What can hang from each mark:
k_415: k_895
k_519: k_381 k_914
k_381: k_104
k_914: k_519 k_566
k_566: k_145 k_914
k_716: k_619 k_881
k_881: k_31 k_107 k_716
k_104: k_772
k_31: k_881
k_264: k_381 k_415
k_772: k_31 k_104 k_566
k_249: k_107
k_619: k_716

Each row was made from one small tree. Brackets hold a mark, then the marks that hang from it, in the order of their numbers. Every link used is in the known rows. Write each row's tree.
Known rows:
(k_264 k_381): 12  2  27  -15  -44  71  -6  15  -44  22  16  -52  42  -6  16  -9  47  27  -7  -69  -15  24  19  29  17  -22  -13  -12  23  44
(k_914 k_566): 7  11  16  -21  -70  70  7  -2  -41  -3  27  -27  59  3  -26  7  9  34  3  -43  -9  4  14  20  27  -4  2  -13  15  41
(k_914 k_519): -24  3  25  -7  -64  63  2  0  -43  -6  19  -38  41  -13  -12  9  30  10  -28  -44  16  15  26  34  9  -14  -15  -17  14  49
(k_619 (k_716 k_881)): 15  -10  25  -7  -53  61  -22  -2  -11  -16  38  -29  32  26  20  6  34  17  8  -59  26  9  27  29  33  -36  8  -26  -17  30
(k_519 (k_381 k_104) (k_914 k_566)): 19  -36  13  -8  -20  70  15  22  -41  18  12  -20  68  6  -23  4  -6  32  -27  -50  -28  15  27  13  20  -44  -7  -43  50  60
(k_914 (k_519 (k_381 (k_104 k_772)))): -36  -37  39  -6  -32  70  -9  -7  -35  11  -22  -26  23  -30  -19  -10  -1  -8  -38  -55  26  47  37  32  12  -43  -12  -21  23  60
(k_519 (k_381 (k_104 k_772)) (k_914 (k_566 k_145))): 5  -55  7  2  -6  64  6  7  -34  51  -11  9  30  9  -32  -7  -14  14  -36  -37  -30  51  29  -1  47  -47  -4  -46  22  52
(k_519 k_381 (k_914 (k_566 k_145))): 22  -23  -10  7  -24  67  14  21  -39  36  7  -8  39  27  -29  -1  3  36  -40  -28  -57  46  35  -3  51  -33  -17  -36  33  50
(k_249 k_107): -36  3  23  -29  -63  66  -12  -7  -4  -5  16  -46  27  3  -28  8  39  33  -7  -33  31  13  27  31  8  -30  -2  -15  -4  17
(k_31 k_881): 16  -26  39  -2  -32  71  -2  5  -29  11  22  -46  39  -14  2  10  14  13  -13  -54  2  3  32  29  16  1  26  -22  18  22
(k_619 k_716): 22  -10  25  -25  -39  65  -12  4  -16  -23  47  -42  43  3  11  -7  22  28  8  -55  18  9  20  25  15  -26  -8  -31  -10  45
(k_772 k_104 k_566): 16  3  14  -32  -43  42  23  31  -34  23  23  -21  60  5  -40  34  3  55  -2  -62  -28  9  31  24  14  11  0  -26  4  35
(k_881 k_31 k_107 (k_716 k_619)): 25  -2  2  42  -72  46  -42  5  18  -14  54  -46  35  40  14  -26  34  25  33  -36  8  13  42  40  10  -26  -13  -25  -12  49
(k_381 (k_104 (k_772 k_31 (k_566 k_914)))): 8  -18  4  -34  8  36  2  5  -20  10  -26  16  20  6  -5  25  8  26  -6  -65  25  2  -3  19  -10  -7  24  -41  16  11
(k_104 (k_772 (k_566 k_145 (k_914 k_519)))): -15  -2  9  -3  -19  45  -5  6  -38  21  -24  23  -10  30  -23  13  30  1  -39  -30  -4  33  14  17  35  -3  -6  -24  2  24
(k_519 k_381 (k_914 k_566)): 16  -16  4  -2  -25  75  18  19  -46  22  5  -25  59  9  -20  -1  3  33  -26  -39  -44  22  22  10  33  -27  -22  -18  42  53
(k_881 k_31 (k_716 k_619)): 33  -2  3  17  -44  50  -30  -4  11  -5  42  -42  36  38  16  -25  45  24  15  -53  17  5  28  44  14  -9  -12  -13  -5  47
(k_381 (k_104 (k_772 k_31 k_566))): -8  -18  16  -38  -19  46  0  3  -19  12  -18  4  39  -18  -15  20  4  32  -4  -69  36  20  10  26  -10  4  27  -31  2  9
(k_31 (k_881 (k_716 k_619))): 43  -16  51  7  -19  68  -31  9  -1  -5  36  -42  40  26  2  -17  44  12  0  -58  16  5  35  43  25  -7  21  -6  1  18
(k_104 (k_772 (k_566 k_914))): 3  -4  18  -23  -10  53  -9  6  -31  18  -17  5  6  23  -16  13  16  14  -7  -45  -1  10  -2  15  15  3  1  -10  2  19
(k_566 (k_914 k_519)): -12  0  12  1  -38  55  5  4  -42  -8  13  -26  20  12  -5  14  38  2  -32  -43  5  -4  17  25  11  -24  -14  -28  26  50
(k_415 k_895): -5  -3  -5  -30  -44  59  -23  24  -6  1  47  -51  28  -20  -28  7  32  29  -14  -51  12  14  28  22  5  -26  -9  -13  15  48
(k_31 (k_881 k_716)): 40  -21  33  1  -26  76  -17  10  -17  6  26  -40  52  -5  4  9  33  16  -7  -62  26  15  27  44  19  -1  20  -26  18  25
(k_881 k_31 k_716): 30  -7  -13  10  -50  60  -18  0  -8  5  36  -43  46  8  18  -3  33  27  11  -55  26  15  21  43  9  -3  -17  -30  10  52
(k_264 (k_381 k_104) (k_415 k_895)): 19  -17  6  -26  -36  73  -4  53  -29  11  41  -81  33  -41  12  0  41  31  -9  -67  -11  13  34  47  13  -57  -16  -36  53  39
(k_381 (k_104 k_772)): -16  -43  37  -24  -33  62  -12  -13  -18  19  8  -23  31  -22  -18  2  0  7  -5  -61  32  17  16  20  6  -28  11  -26  -3  39
(k_914 (k_519 (k_381 (k_104 k_772))) (k_566 k_145)): -25  -22  25  1  -46  69  0  -9  -39  13  -15  3  27  -7  -41  -12  -10  7  -39  -35  -2  60  42  18  49  -38  -4  -33  22  58
(k_772 k_31 (k_566 k_145 (k_914 (k_519 k_381)))): 8  11  -22  -4  -5  45  18  26  -32  2  -30  11  6  27  -10  16  25  35  -49  -40  -18  49  39  20  19  -13  -5  -43  42  34
(k_104 (k_772 k_31 k_566)): -8  4  4  -32  -26  48  4  2  -23  17  -26  -1  35  -16  -11  13  10  31  -6  -58  21  31  6  22  -3  24  15  -5  -7  1
(k_566 k_914): 13  -14  8  -15  -26  55  -4  5  -25  5  22  -25  17  18  -5  13  22  17  -10  -49  -2  -7  11  13  10  -22  -6  -27  18  44
(k_31 (k_881 k_107)): 6  -26  40  21  -59  66  -7  17  -17  2  34  -50  34  -13  1  10  2  14  6  -36  -8  10  45  29  13  -20  22  -35  11  27
(k_772 (k_31 k_881)): 18  -18  16  -4  -21  59  11  7  -23  6  5  -39  43  -29  12  15  14  25  -11  -64  17  5  28  26  3  7  35  -30  18  9

Which tree is each row?
-11  -1  28  -12  -62  76  11  5  -51  -17  8  -27  62  -9  -28  -3  0  22  -29  -49  1  24  40  30  22  -36  -8  -32  53  69 | (k_914 (k_519 (k_381 k_104)) k_566)
2  2  -6  -25  -2  42  5  7  -26  17  -31  11  14  9  -4  19  18  23  -7  -57  15  11  -4  14  0  10  10  -17  4  5 | (k_104 (k_772 k_31 (k_566 k_914)))
20  -11  -1  19  -57  55  -22  -9  -7  -17  37  -37  22  27  46  -2  36  20  20  -57  21  1  30  38  29  -22  0  -36  -15  37 | (k_619 (k_716 (k_881 k_31)))
9  -7  0  42  -84  49  -28  5  1  -24  47  -38  24  28  46  -1  25  20  38  -35  14  7  43  35  28  -42  -1  -48  -19  42 | (k_619 (k_716 (k_881 k_31 k_107)))
-5  -13  17  -3  -57  69  8  6  -45  -5  10  -12  42  5  -40  -4  -2  26  -38  -38  -15  45  53  23  41  -43  -3  -47  41  69 | (k_914 (k_519 (k_381 k_104)) (k_566 k_145))
35  -15  53  31  -47  63  -38  21  9  -12  47  -43  40  27  2  -17  32  15  17  -41  7  12  48  40  24  -28  24  -19  -2  24 | (k_31 (k_881 k_107 (k_716 k_619)))
0  -26  3  -28  -15  41  -1  6  -11  26  -15  21  27  -6  -21  16  4  36  -13  -57  20  44  25  14  8  -4  33  -46  -5  8 | (k_381 (k_104 (k_772 k_31 (k_566 k_145))))
12  -59  16  -6  -2  63  3  26  -25  28  10  -30  45  -3  -9  3  4  23  -35  -57  -14  22  34  14  1  -52  -11  -49  43  60 | (k_519 (k_381 k_104) k_914)
11  -6  -19  -17  4  35  3  8  -21  31  -31  30  -6  24  -14  20  16  28  -18  -45  -3  36  7  4  21  4  16  -33  -2  7 | (k_104 (k_772 k_31 (k_566 k_145 k_914)))
-24  -36  27  -1  -4  62  -7  -5  -34  10  -26  -12  2  -9  -9  -4  3  -14  -41  -55  20  28  27  26  14  -52  -18  -31  36  63 | (k_566 (k_914 (k_519 (k_381 (k_104 k_772)))))
-26  -7  19  -21  -19  55  7  8  -33  6  -46  2  37  -29  -15  6  1  22  -35  -59  29  47  29  35  -4  -12  6  -26  32  29 | (k_914 (k_519 (k_381 (k_104 (k_772 k_31 k_566)))))
-8  10  10  4  -64  73  11  4  -47  4  5  -17  35  11  -36  -5  8  27  -37  -29  -27  57  51  20  52  -25  -16  -21  32  62 | (k_914 (k_519 k_381) (k_566 k_145))
27  -19  0  1  24  43  5  11  -21  31  -39  22  -11  12  4  21  16  15  -22  -48  -7  28  16  12  29  15  44  -37  4  -16 | (k_104 (k_772 (k_31 k_881) (k_566 k_145 k_914)))
-2  -4  30  9  -34  54  1  19  -18  12  -23  -12  33  -24  0  16  -3  19  7  -42  11  28  26  26  6  13  40  -23  -1  -16 | (k_104 (k_772 (k_31 (k_881 k_107)) k_566))
24  -45  -2  0  -16  64  12  25  -33  30  12  -2  46  22  -28  1  -5  38  -36  -38  -40  37  41  3  39  -53  -1  -60  42  59 | (k_519 (k_381 k_104) (k_914 (k_566 k_145)))
6  -14  14  18  -28  46  -4  20  -14  29  -23  5  10  -7  -7  16  -3  23  -3  -31  -6  51  40  16  26  9  47  -41  -10  -14 | (k_104 (k_772 (k_31 (k_881 k_107)) (k_566 k_145)))
16  -3  -7  -1  -7  35  27  40  -42  27  -8  2  13  40  -39  24  6  41  -49  -44  -52  45  53  17  42  -18  -20  -47  31  61 | (k_772 k_104 (k_566 k_145 (k_914 (k_519 k_381))))
-13  -6  41  29  -86  51  -37  8  7  -8  37  -27  14  45  -8  -3  26  12  18  -36  0  11  48  24  30  -47  20  -5  -18  28 | (k_716 k_619 (k_881 k_107))
-1  -47  20  -3  -10  70  8  7  -42  34  -17  -8  49  -4  -27  -5  -14  12  -26  -45  -15  28  17  9  26  -41  -11  -31  33  48 | (k_519 (k_381 (k_104 k_772)) (k_914 k_566))
-2  -4  -7  -25  -21  45  1  4  -15  33  -23  16  17  1  -20  13  9  38  -13  -46  7  53  18  10  18  14  19  -21  -16  1 | (k_104 (k_772 k_31 (k_566 k_145)))
-8  -27  39  -34  -28  58  -11  3  -20  15  -2  -3  37  -6  -25  9  5  23  -3  -60  19  16  12  29  3  -6  16  -22  2  21 | (k_381 (k_104 (k_772 k_566)))
6  -34  40  -12  -31  77  8  14  -48  35  -2  -56  25  -37  22  -9  17  6  -3  -64  -6  26  19  44  25  -43  -9  -28  23  23 | (k_264 (k_381 (k_104 k_772)) k_415)
-2  -29  39  4  -24  49  -6  22  -12  4  -16  -8  38  -31  0  20  -11  21  9  -54  23  18  31  29  -6  -4  54  -47  7  -6 | (k_381 (k_104 (k_772 (k_31 (k_881 k_107)) k_566)))
28  3  -27  -19  -5  36  11  23  -19  11  -1  15  14  36  -8  28  26  47  -17  -48  -13  20  17  8  14  2  19  -48  15  15 | (k_772 k_31 (k_566 k_145 k_914))
-7  -9  -3  9  -34  49  3  3  -34  4  16  -8  2  28  -14  16  35  10  -42  -32  -7  21  32  17  31  -29  -12  -45  17  49 | (k_566 k_145 (k_914 k_519))
33  -17  36  22  -49  70  -27  25  -8  0  38  -51  49  -4  4  9  20  18  13  -43  19  18  40  39  18  -24  20  -35  13  29 | (k_31 (k_881 k_107 k_716))
-11  16  7  -1  -79  64  10  0  -47  -3  22  -11  44  14  -34  8  23  23  -30  -27  -14  29  31  19  47  -14  -7  -28  16  50 | (k_914 k_519 (k_566 k_145))
-7  -4  10  56  -94  41  -35  0  10  -8  38  -35  7  48  17  -7  24  15  29  -29  -10  4  50  31  26  -34  10  -14  -19  33 | (k_716 k_619 (k_881 k_31 k_107))
